What can hang from each mark
pako: ruze
tuvov: nesagap sulefez
bazo: nesagap ruze sulefez zurir
ruze: bazo pako
sulefez: nedok tuvov
zurir: bazo
nedok: sulefez
nesagap: tuvov

Known rows, with every way that one mark hangs from another
[bazo nesagap [sulefez tuvov]]: -.12, -.13, .18, -.03, .13, -.43, -.18, -.03, -.04, -.08, .22, -.07, -.20, -.02, -.08, .07, .06, .04, .04, .01, -.10
[ruze pako]: .06, .00, .09, -.12, .04, -.01, -.19, .05, -.05, -.06, -.16, -.06, -.04, .01, -.11, .04, .03, .03, .03, .02, -.16
[bazo [ruze pako] [sulefez nedok [tuvov nesagap]] zurir]: .03, -.02, .36, -.13, .18, -.36, -.40, .04, -.11, -.10, .00, -.04, -.25, .00, -.06, -.11, .23, -.02, .03, -.06, -.21
[tuvov nesagap sulefez]: -.15, -.03, .02, -.02, .07, .08, -.05, .04, -.01, -.03, .05, -.08, -.24, .09, -.09, .05, -.01, .06, -.02, .05, -.06
[zurir [bazo nesagap [ruze pako] [sulefez nedok tuvov]]]: .04, -.12, .29, -.08, .18, -.74, -.34, .00, -.09, -.10, .02, -.04, -.31, -.05, -.06, -.10, .20, .02, .04, -.02, -.26
[ruze bazo]: -.06, -.05, -.07, -.07, .08, -.01, -.11, .00, -.05, -.10, .00, -.08, -.03, .03, -.08, .07, -.08, .07, .00, .06, -.14
[zurir bazo]: -.05, -.09, -.02, -.05, .08, -.11, -.13, -.12, -.04, -.06, -.03, -.07, -.10, .04, -.11, .05, -.05, .08, .03, .09, -.15
[sulefez nedok]: .03, .02, .05, -.07, .10, .12, -.22, .00, -.04, -.05, -.14, -.14, -.08, .02, -.12, .04, .00, -.04, .05, -.04, -.13
[nesagap tuvov]: -.03, .03, -.09, -.05, .09, -.05, -.11, .01, -.02, -.08, .04, -.04, -.06, -.06, -.12, .05, -.06, .01, .02, .05, -.10
[ruze [bazo [nesagap tuvov] [sulefez nedok] zurir] pako]: -.10, .16, .04, -.14, .19, -.46, -.44, -.03, -.08, -.12, .09, .06, -.19, -.22, -.06, -.04, .19, -.02, -.01, .00, -.28
[pako [ruze [bazo nesagap sulefez]]]: -.21, -.11, .06, -.03, .11, -.09, -.05, -.05, -.02, -.13, .11, -.04, -.20, .02, -.09, .05, .04, .09, -.02, .03, -.13
[nedok [sulefez tuvov]]: .10, -.10, -.06, -.08, .13, -.20, -.01, .03, -.09, -.10, .01, -.07, .00, .09, -.09, .06, -.04, .09, .05, .02, -.09
[pako ruze]: .01, -.06, .06, -.05, .06, .25, .00, -.02, -.01, -.10, -.09, -.09, -.04, .07, -.14, .04, -.03, .06, .02, .01, -.08
[zurir [bazo nesagap ruze sulefez]]: -.32, -.16, .15, .03, .15, -.43, -.22, -.09, -.06, -.08, .17, -.04, -.43, .09, -.07, -.07, .04, .12, .01, .01, -.18
[zurir [bazo [ruze pako] [sulefez nedok [tuvov nesagap]]]]: .07, -.12, .25, -.12, .15, -.52, -.23, .01, -.07, -.08, -.05, -.04, -.25, .02, -.06, -.07, .20, .00, .01, .02, -.24
[pako [ruze [bazo sulefez]]]: -.17, -.08, .02, -.10, .13, .13, .03, -.06, -.02, -.13, -.09, -.07, -.07, .06, -.11, .04, .01, .11, -.01, .06, -.15
[pako [ruze [bazo nesagap sulefez zurir]]]: -.26, -.05, .11, -.06, .14, -.13, -.21, -.13, -.06, -.16, .16, .00, -.22, -.01, -.08, .00, .08, .12, -.02, .02, -.17
[zurir [bazo ruze [sulefez nedok [tuvov nesagap]]]]: -.04, -.16, .20, -.05, .17, -.43, -.16, -.05, -.06, -.08, .08, -.09, -.29, .07, -.07, -.05, .12, .00, .01, .02, -.18
[pako [ruze [bazo sulefez zurir]]]: -.21, -.03, .06, -.12, .18, .10, -.13, -.13, -.06, -.16, -.04, -.02, -.09, .02, -.09, -.02, .05, .13, -.01, .05, -.19
[ruze [bazo zurir] pako]: .02, .05, .04, -.16, .10, -.15, -.34, -.03, -.10, -.12, -.08, .00, -.01, -.05, -.07, -.01, .05, .08, .00, .05, -.24
[pako [ruze [bazo zurir]]]: -.03, -.01, .03, -.09, .11, .11, -.15, -.10, -.05, -.17, -.01, -.03, -.01, .01, -.09, .00, -.01, .11, -.01, .05, -.16
[tuvov nesagap [sulefez nedok]]: -.08, .03, .05, -.05, .10, .13, -.12, .05, -.02, -.03, -.04, -.12, -.24, .06, -.10, .03, .04, -.03, .00, -.02, -.10

Rows
-.27, -.14, .11, -.04, .18, -.21, -.14, -.09, -.07, -.08, -.05, -.06, -.30, .12, -.09, -.08, .02, .13, .02, .04, -.21 : [zurir [bazo ruze sulefez]]
-.04, .14, -.07, -.08, .20, .00, -.13, .05, -.03, -.08, -.11, -.08, -.15, -.08, -.10, .00, .01, -.02, .02, .00, -.14 : [nesagap [tuvov [sulefez nedok]]]
-.03, -.09, .02, -.01, .04, -.06, -.07, -.02, -.02, -.13, .15, -.05, -.12, .01, -.09, .07, -.02, .07, -.02, .02, -.10 : [pako [ruze [bazo nesagap]]]
.18, -.07, .12, -.07, .06, -.14, -.16, .03, -.02, -.05, .09, -.13, -.06, .00, -.10, .08, .04, -.08, .03, -.01, -.08 : [sulefez nedok [tuvov nesagap]]
-.20, -.12, .20, -.03, .13, -.52, -.27, -.03, -.07, -.07, .03, .01, -.39, .04, -.07, -.09, .12, .11, .01, .02, -.24 : [zurir [bazo nesagap [ruze pako] sulefez]]
.09, -.10, .25, -.15, .22, -.51, -.26, .00, -.10, -.11, -.19, -.07, -.18, -.02, -.07, -.11, .17, .03, .05, .01, -.29 : [zurir [bazo [ruze pako] [sulefez nedok tuvov]]]
-.01, -.10, .16, -.01, .06, -.51, -.30, .01, -.07, -.08, .08, .00, -.31, .03, -.07, -.07, .06, .08, .01, .02, -.21 : [zurir [bazo nesagap [ruze pako]]]
-.20, .00, .27, -.11, .18, -.15, -.36, .00, -.12, -.11, -.13, -.01, -.26, .06, -.07, -.15, .14, .11, .03, -.04, -.24 : [bazo [ruze pako] sulefez zurir]
-.13, .08, -.06, -.03, .18, -.21, -.14, -.05, -.03, -.19, .23, .06, -.22, -.14, -.06, -.03, .02, .12, -.05, .07, -.14 : [pako [ruze [bazo [nesagap [tuvov sulefez]] zurir]]]
-.01, -.01, .39, -.09, .22, -.59, -.51, .03, -.12, -.13, .07, -.03, -.31, -.07, -.05, -.14, .24, -.01, .05, -.11, -.24 : [bazo nesagap [ruze pako] [sulefez nedok tuvov] zurir]
.02, .02, .21, -.16, .19, -.61, -.46, -.04, -.11, -.14, .09, -.01, -.13, -.16, -.04, -.01, .22, .00, .02, -.02, -.27 : [ruze [bazo nesagap [sulefez nedok tuvov] zurir] pako]
-.12, -.06, .23, -.06, .15, -.47, -.35, -.02, -.08, -.07, -.06, -.03, -.40, .00, -.07, -.11, .18, .02, .02, -.05, -.28 : [zurir [bazo nesagap [ruze pako] [sulefez nedok]]]
-.15, -.01, .03, -.03, .09, -.27, -.36, -.09, -.08, -.12, .26, -.01, -.18, -.04, -.06, .03, -.01, .08, -.01, .02, -.15 : [ruze [bazo nesagap zurir]]
.00, -.18, .22, -.09, .11, -.57, -.16, .00, -.06, -.08, .05, .00, -.24, .05, -.06, -.06, .14, .08, .00, .09, -.20 : [zurir [bazo [ruze pako] [sulefez [tuvov nesagap]]]]
.09, -.13, -.06, -.05, .06, -.19, .03, .04, -.06, -.06, .16, -.05, -.07, .12, -.08, .09, -.01, .06, .01, .04, -.04 : [nedok [sulefez [tuvov nesagap]]]
-.05, .01, .22, -.13, .24, -.20, -.34, -.10, -.09, -.11, -.04, -.09, -.09, -.06, -.09, -.02, .13, .00, .07, -.04, -.19 : [bazo [sulefez nedok tuvov] zurir]
-.04, .07, .14, -.03, .11, -.47, -.43, .06, -.09, -.12, .20, .07, -.29, -.10, -.06, -.12, .09, .04, .01, -.04, -.18 : [bazo [nesagap tuvov] [ruze pako] zurir]
-.11, -.20, .16, -.06, .21, -.46, -.12, -.08, -.07, -.12, .03, -.07, -.22, .07, -.07, -.07, .03, .13, .04, .07, -.19 : [zurir [bazo ruze [sulefez tuvov]]]
.07, .04, .16, -.23, .23, -.39, -.38, -.03, -.12, -.15, -.13, -.03, -.01, -.13, -.06, -.03, .18, .01, .04, .02, -.29 : [ruze [bazo [sulefez nedok tuvov] zurir] pako]
-.28, -.08, .02, -.03, .11, -.26, -.18, -.04, -.05, -.08, .17, -.05, -.24, .00, -.07, .07, .02, .08, -.01, .03, -.15 : [ruze [bazo nesagap sulefez]]
-.10, .02, .12, -.06, .18, -.60, -.33, .01, -.06, -.09, .03, .03, -.37, -.11, -.08, -.12, .17, -.01, .01, -.01, -.27 : [zurir [bazo [nesagap tuvov] [ruze pako] [sulefez nedok]]]
-.18, .01, .14, -.04, .13, -.45, -.25, .10, -.06, -.09, .11, .03, -.35, -.05, -.08, -.08, .11, .04, .00, -.03, -.18 : [bazo [nesagap tuvov] [ruze pako] sulefez]
-.04, .04, .06, -.19, .15, -.09, -.24, .03, -.07, -.09, -.27, -.07, -.07, -.04, -.09, .01, .12, .00, .01, .00, -.28 : [ruze [bazo [sulefez nedok]] pako]
